Each row was made from one small tree. Brackets hold a mark, then the marks that hang from it, in alphabetical order. Every link used is in the known rows. Write each row's tree.
Known rows:
(E L (Q N R)): [-0.10 -0.12  0.17  0.12 -0.16 -0.12  0.01  0.13 -0.05  0.14  0.19 -0.21
 -0.11  0.51 -0.05  0.00 -0.19  0.29 -0.01 -0.28  0.15 -0.08  0.33]
(H (N (Q D E))): [ 0.30 -0.14  0.25 -0.06  0.00 -0.10  0.28 -0.11 -0.16  0.25  0.08  0.11
 -0.30  0.31 -0.25 -0.10 -0.38  0.18  0.04  0.21 -0.05  0.04 -0.29]
(R (Q D E)): [ 0.11  0.19  0.27  0.09  0.04 -0.10  0.13  0.07 -0.16  0.07  0.25  0.11
 -0.16  0.39 -0.18 -0.11 -0.25  0.14 -0.14  0.13  0.15 -0.01  0.21]
(D (Q E (N H) R)): [ 0.16 -0.50  0.43  0.43  0.17 -0.07  0.23  0.32 -0.16  0.02  0.00  0.05
 -0.16  0.16 -0.44  0.02 -0.63  0.59 -0.13  0.31  0.09  0.10  0.03]
(N H (Q (D (L E)))): [ 0.10 -0.34  0.01  0.00  0.06 -0.01  0.23  0.02 -0.18  0.24  0.13 -0.06
 -0.31 -0.06 -0.18 -0.26 -0.25  0.54  0.25  0.55 -0.10 -0.09 -0.38]
(R (Q N)): [-0.05  0.05  0.27 -0.14 -0.06 -0.02  0.14 -0.02 -0.21  0.00  0.31  0.02
 -0.14  0.09 -0.10 -0.06 -0.09  0.21 -0.17  0.15  0.19  0.01  0.20]
(L (D (Q N)) E): [ 0.16 -0.31  0.06 -0.25 -0.01  0.17  0.19  0.02 -0.05 -0.16  0.20  0.03
 -0.33 -0.10 -0.42  0.08 -0.41  0.44 -0.12  0.20  0.19  0.08  0.01]
(H (N (Q (E L)))): [ 0.19 -0.18  0.33 -0.16 -0.13 -0.16  0.23 -0.17 -0.13  0.14  0.23  0.03
 -0.31  0.32 -0.09 -0.02 -0.29  0.27  0.11  0.15 -0.01 -0.01 -0.13]
(R (Q D (N H))): [ 0.02  0.00  0.22  0.06  0.03 -0.11  0.19  0.11 -0.26  0.10  0.12 -0.12
 -0.18  0.11 -0.21 -0.13 -0.15  0.20 -0.06  0.18  0.12 -0.04  0.01]
(J (N Q)): [ 0.13 -0.17  0.31 -0.08 -0.14  0.24  0.01 -0.31 -0.23  0.16  0.24  0.00
 -0.22  0.08 -0.09 -0.14  0.01  0.26  0.01 -0.06 -0.05 -0.09 -0.18]
(J (N H (Q D))): [ 0.17 -0.24  0.27  0.11 -0.05  0.13  0.03 -0.19 -0.21  0.25  0.07 -0.17
 -0.28  0.03 -0.18 -0.22 -0.03  0.29  0.15  0.02 -0.11 -0.17 -0.36]
(E (L (D (Q N)))): [ 0.13 -0.22  0.20 -0.13 -0.13 -0.03 -0.07 -0.07 -0.37 -0.18  0.10 -0.26
 -0.19  0.23 -0.09  0.14 -0.21  0.34  0.04 -0.10  0.08  0.00  0.04]
(L (D (Q (N H))) E): [ 0.11 -0.37  0.06 -0.18  0.01  0.09  0.21  0.04  0.00 -0.14  0.15 -0.05
 -0.36 -0.20 -0.41  0.03 -0.42  0.50 -0.02  0.28  0.19  0.02 -0.02]
(J (N H (Q D E R))): [ 0.25 -0.26  0.36  0.37 -0.04  0.08  0.15  0.07 -0.10  0.32  0.08 -0.07
 -0.24  0.20 -0.34 -0.16 -0.26  0.36  0.04  0.01 -0.04 -0.08 -0.25]
(R Q): [-0.05  0.18  0.21 -0.19 -0.11 -0.06  0.05 -0.16 -0.08 -0.03  0.37  0.02
 -0.14  0.09  0.07 -0.11 -0.02  0.15 -0.07  0.16  0.17 -0.03  0.34]
(C (Q (D L) (N H) R)): [ 0.08 -0.22  0.01  0.28  0.03 -0.04  0.27  0.35 -0.15  0.14 -0.16 -0.02
 -0.01  0.05 -0.47 -0.18 -0.41  0.27 -0.04  0.55 -0.08 -0.02 -0.13]
(R (Q D)): [ 0.07  0.19  0.16 -0.08 -0.02 -0.07  0.06 -0.04 -0.18  0.03  0.23 -0.01
 -0.13  0.24 -0.04 -0.13 -0.07  0.05 -0.09  0.10  0.12 -0.02  0.16]
(C (Q (E L) R)): [ 0.02 -0.01  0.29  0.26 -0.10 -0.17  0.09  0.29  0.13 -0.06  0.22  0.11
 -0.03  0.40 -0.25 -0.08 -0.36  0.21 -0.06  0.21  0.06 -0.07  0.25]
(C Q): [-0.07  0.05  0.13 -0.04 -0.02 -0.03  0.03 -0.07  0.06 -0.07  0.15  0.13
 -0.07  0.02 -0.11 -0.20 -0.11  0.11  0.02  0.33 -0.01 -0.13  0.08]
(D (Q E N R)): [ 0.20 -0.43  0.44  0.35  0.15  0.01  0.20  0.30 -0.22 -0.01  0.06  0.16
 -0.11  0.29 -0.45  0.07 -0.63  0.51 -0.26  0.20  0.09  0.18  0.06]
(Q (D L) E N R): [ 0.25 -0.24  0.06  0.44  0.09 -0.01  0.39  0.48 -0.38  0.29 -0.05  0.17
 -0.02  0.52 -0.66 -0.06 -0.65  0.50 -0.28  0.21  0.03  0.19 -0.12]
(E (L D)): [ 0.04  0.03  0.03 -0.19 -0.25 -0.10 -0.09 -0.17 -0.18 -0.11  0.23 -0.23
 -0.17  0.27  0.04  0.00 -0.03  0.25  0.13 -0.22  0.11 -0.06  0.11]
(Q D E N R): [ 0.23 -0.16  0.22  0.54  0.14 -0.11  0.35  0.55 -0.19  0.24  0.02  0.13
 -0.06  0.58 -0.66 -0.07 -0.58  0.36 -0.30 -0.11  0.11  0.19 -0.16]

Which tree is each row?
[ 0.31 -0.16  0.17 -0.06 -0.09 -0.09  0.30 -0.03 -0.09  0.27  0.07 -0.01
 -0.22  0.24 -0.20 -0.11 -0.32  0.12  0.00  0.14 -0.02  0.13 -0.26]	(H (N (Q D R)))
[ 0.06 -0.29  0.24  0.20 -0.04 -0.11  0.17  0.11  0.03  0.22  0.20 -0.10
 -0.22 -0.09 -0.08 -0.25 -0.22  0.50  0.17  0.25  0.04  0.00 -0.19]	(N H (Q R))
[ 0.21 -0.22  0.44  0.16 -0.21  0.14  0.05 -0.01 -0.16  0.18  0.29 -0.01
 -0.18  0.37 -0.20 -0.03 -0.19  0.35 -0.05 -0.16  0.02 -0.04 -0.05]	(J (N (Q (E L) R)))
[-0.14 -0.12  0.00 -0.03 -0.06  0.02  0.28  0.16  0.28  0.14  0.37  0.11
 -0.22  0.21 -0.29 -0.12 -0.30  0.35 -0.12  0.03  0.22 -0.03  0.27]	(L (E (Q N R)))
[ 0.31 -0.16  0.26 -0.10 -0.21 -0.12  0.26 -0.04 -0.05  0.17  0.17 -0.03
 -0.28  0.29 -0.19  0.03 -0.41  0.27  0.02  0.09  0.09  0.10 -0.08]	(H (N (Q (E (L D)) R)))
[ 0.10 -0.38 -0.15  0.26  0.00 -0.05  0.48  0.46 -0.16  0.25  0.01 -0.06
 -0.11  0.16 -0.58 -0.17 -0.49  0.53 -0.07  0.36  0.03  0.09 -0.17]	(Q (D (L E)) (N H) R)
[ 0.05 -0.27  0.34  0.19  0.08 -0.12  0.14  0.01 -0.05  0.19  0.22  0.04
 -0.34 -0.01 -0.12 -0.24 -0.28  0.58  0.21  0.32  0.00 -0.11 -0.22]	(N H (Q E))
[ 0.14 -0.33 -0.09  0.35  0.03 -0.07  0.36  0.36 -0.33  0.28 -0.14 -0.11
 -0.02  0.18 -0.48 -0.18 -0.43  0.48 -0.05  0.30 -0.01  0.10 -0.21]	(Q (D L) (N H) R)
[ 0.14 -0.18  0.26  0.29 -0.12 -0.12  0.22  0.41 -0.16  0.06  0.17 -0.05
 -0.13  0.51 -0.47  0.10 -0.49  0.47 -0.21 -0.22  0.23  0.14  0.10]	(Q (E (L D)) N R)
[ 0.21 -0.30  0.26  0.17 -0.03  0.16  0.11 -0.15 -0.31  0.30  0.04 -0.05
 -0.27  0.11 -0.28 -0.19 -0.21  0.44  0.13  0.26 -0.14 -0.17 -0.29]	(J (N H (Q (D L) E)))
[ 0.03  0.05  0.37 -0.06 -0.11 -0.09  0.12  0.10 -0.26 -0.06  0.31 -0.04
 -0.22  0.33 -0.20  0.10 -0.24  0.30 -0.16  0.03  0.26  0.00  0.29]	(R (Q (E (L D)) N))
[ 0.08 -0.28  0.26  0.39 -0.11 -0.23  0.25  0.43 -0.08  0.08  0.10 -0.18
 -0.17  0.34 -0.47  0.03 -0.50  0.56 -0.05 -0.09  0.22  0.05  0.06]	(Q (E (L D)) (N H) R)
[ 0.22 -0.26  0.27  0.24 -0.11  0.11  0.10 -0.03 -0.13  0.29  0.07 -0.17
 -0.21  0.08 -0.24 -0.20 -0.12  0.29  0.08 -0.02 -0.07 -0.07 -0.30]	(J (N H (Q D R)))
[-0.12 -0.26 -0.19 -0.10 -0.10  0.05  0.31  0.02  0.04  0.19  0.19  0.05
 -0.17  0.01 -0.22 -0.17 -0.34  0.57  0.05  0.51  0.09 -0.09  0.27]	(D (L (E (Q (N H) R))))
[-0.09 -0.12 -0.23 -0.20 -0.14  0.09  0.22 -0.09  0.07  0.16  0.27  0.14
 -0.14  0.12 -0.12 -0.16 -0.29  0.47  0.00  0.44  0.09 -0.06  0.37]	(D (L (E (Q R))))
[ 0.10  0.06  0.33  0.14  0.10 -0.07  0.23  0.21 -0.29  0.10  0.19  0.10
 -0.18  0.38 -0.35 -0.04 -0.32  0.21 -0.24  0.11  0.16  0.03  0.08]	(R (Q D E N))
[ 0.14 -0.31  0.43  0.26 -0.19  0.03  0.10  0.01 -0.07  0.20  0.22 -0.14
 -0.25  0.21 -0.19 -0.09 -0.20  0.44  0.10 -0.01  0.00 -0.13 -0.08]	(J (N H (Q (E L) R)))
[ 0.11 -0.05 -0.09  0.09 -0.05  0.02  0.24  0.27  0.06  0.06  0.07  0.14
 -0.02  0.17 -0.38 -0.17 -0.37  0.17 -0.08  0.53 -0.03  0.00  0.05]	(C (Q (D (L E)) R))
[ 0.08 -0.19  0.30  0.49  0.05 -0.21  0.23  0.56 -0.04  0.07 -0.03 -0.04
 -0.10  0.42 -0.54 -0.08 -0.48  0.26 -0.05  0.22  0.00 -0.07 -0.07]	(C (Q D (E L) (N H) R))
[ 0.20 -0.26  0.18  0.31  0.04 -0.12  0.17  0.22 -0.07  0.28  0.08 -0.14
 -0.22  0.05 -0.19 -0.26 -0.28  0.41  0.15  0.18 -0.02  0.02 -0.36]	(N H (Q D R))
[ 0.04 -0.17  0.28  0.32 -0.07 -0.17  0.19  0.41  0.05 -0.02  0.03 -0.07
 -0.13  0.19 -0.47 -0.03 -0.46  0.34 -0.05  0.24  0.11 -0.06  0.09]	(C (Q (E (L D)) (N H) R))
[ 0.12 -0.31  0.20  0.04 -0.15 -0.10 -0.01  0.07 -0.25 -0.12  0.06 -0.35
 -0.18  0.16 -0.15  0.11 -0.28  0.41  0.09 -0.04  0.11  0.01  0.07]	(E (L (D (Q (N H) R))))
[ 0.06 -0.23  0.34  0.38 -0.08 -0.18  0.26  0.46 -0.15  0.08  0.25  0.03
 -0.08  0.60 -0.41  0.05 -0.47  0.48 -0.20 -0.18  0.16  0.11  0.10]	(Q (E L) N R)
[ 0.11 -0.30  0.35  0.34  0.03 -0.14  0.22  0.23  0.06  0.25  0.22  0.03
 -0.26  0.06 -0.21 -0.21 -0.40  0.60  0.11  0.27  0.07  0.00 -0.14]	(N H (Q E R))
[-0.05 -0.17 -0.09  0.09  0.10  0.01  0.10 -0.07 -0.25  0.33 -0.13 -0.12
 -0.18  0.17 -0.20 -0.20 -0.25  0.36  0.11  0.25 -0.02 -0.17  0.02]	(E (Q (D L) (N H)))
[ 0.17 -0.17  0.40  0.04 -0.08  0.21  0.04 -0.22 -0.21  0.19  0.26  0.10
 -0.24  0.19 -0.19 -0.11 -0.12  0.34 -0.03 -0.02 -0.03 -0.09 -0.16]	(J (N (Q E)))
[ 0.19 -0.31  0.37  0.30  0.10 -0.03  0.10  0.15 -0.08 -0.03  0.11  0.16
 -0.11  0.29 -0.27  0.02 -0.56  0.46 -0.15  0.22  0.09  0.13  0.18]	(D (Q E R))
[ 0.24 -0.14  0.28  0.01 -0.07  0.23  0.01 -0.22 -0.29  0.22  0.14 -0.03
 -0.20  0.20 -0.18 -0.15 -0.03  0.18 -0.01 -0.11 -0.10 -0.07 -0.31]	(J (N (Q D)))
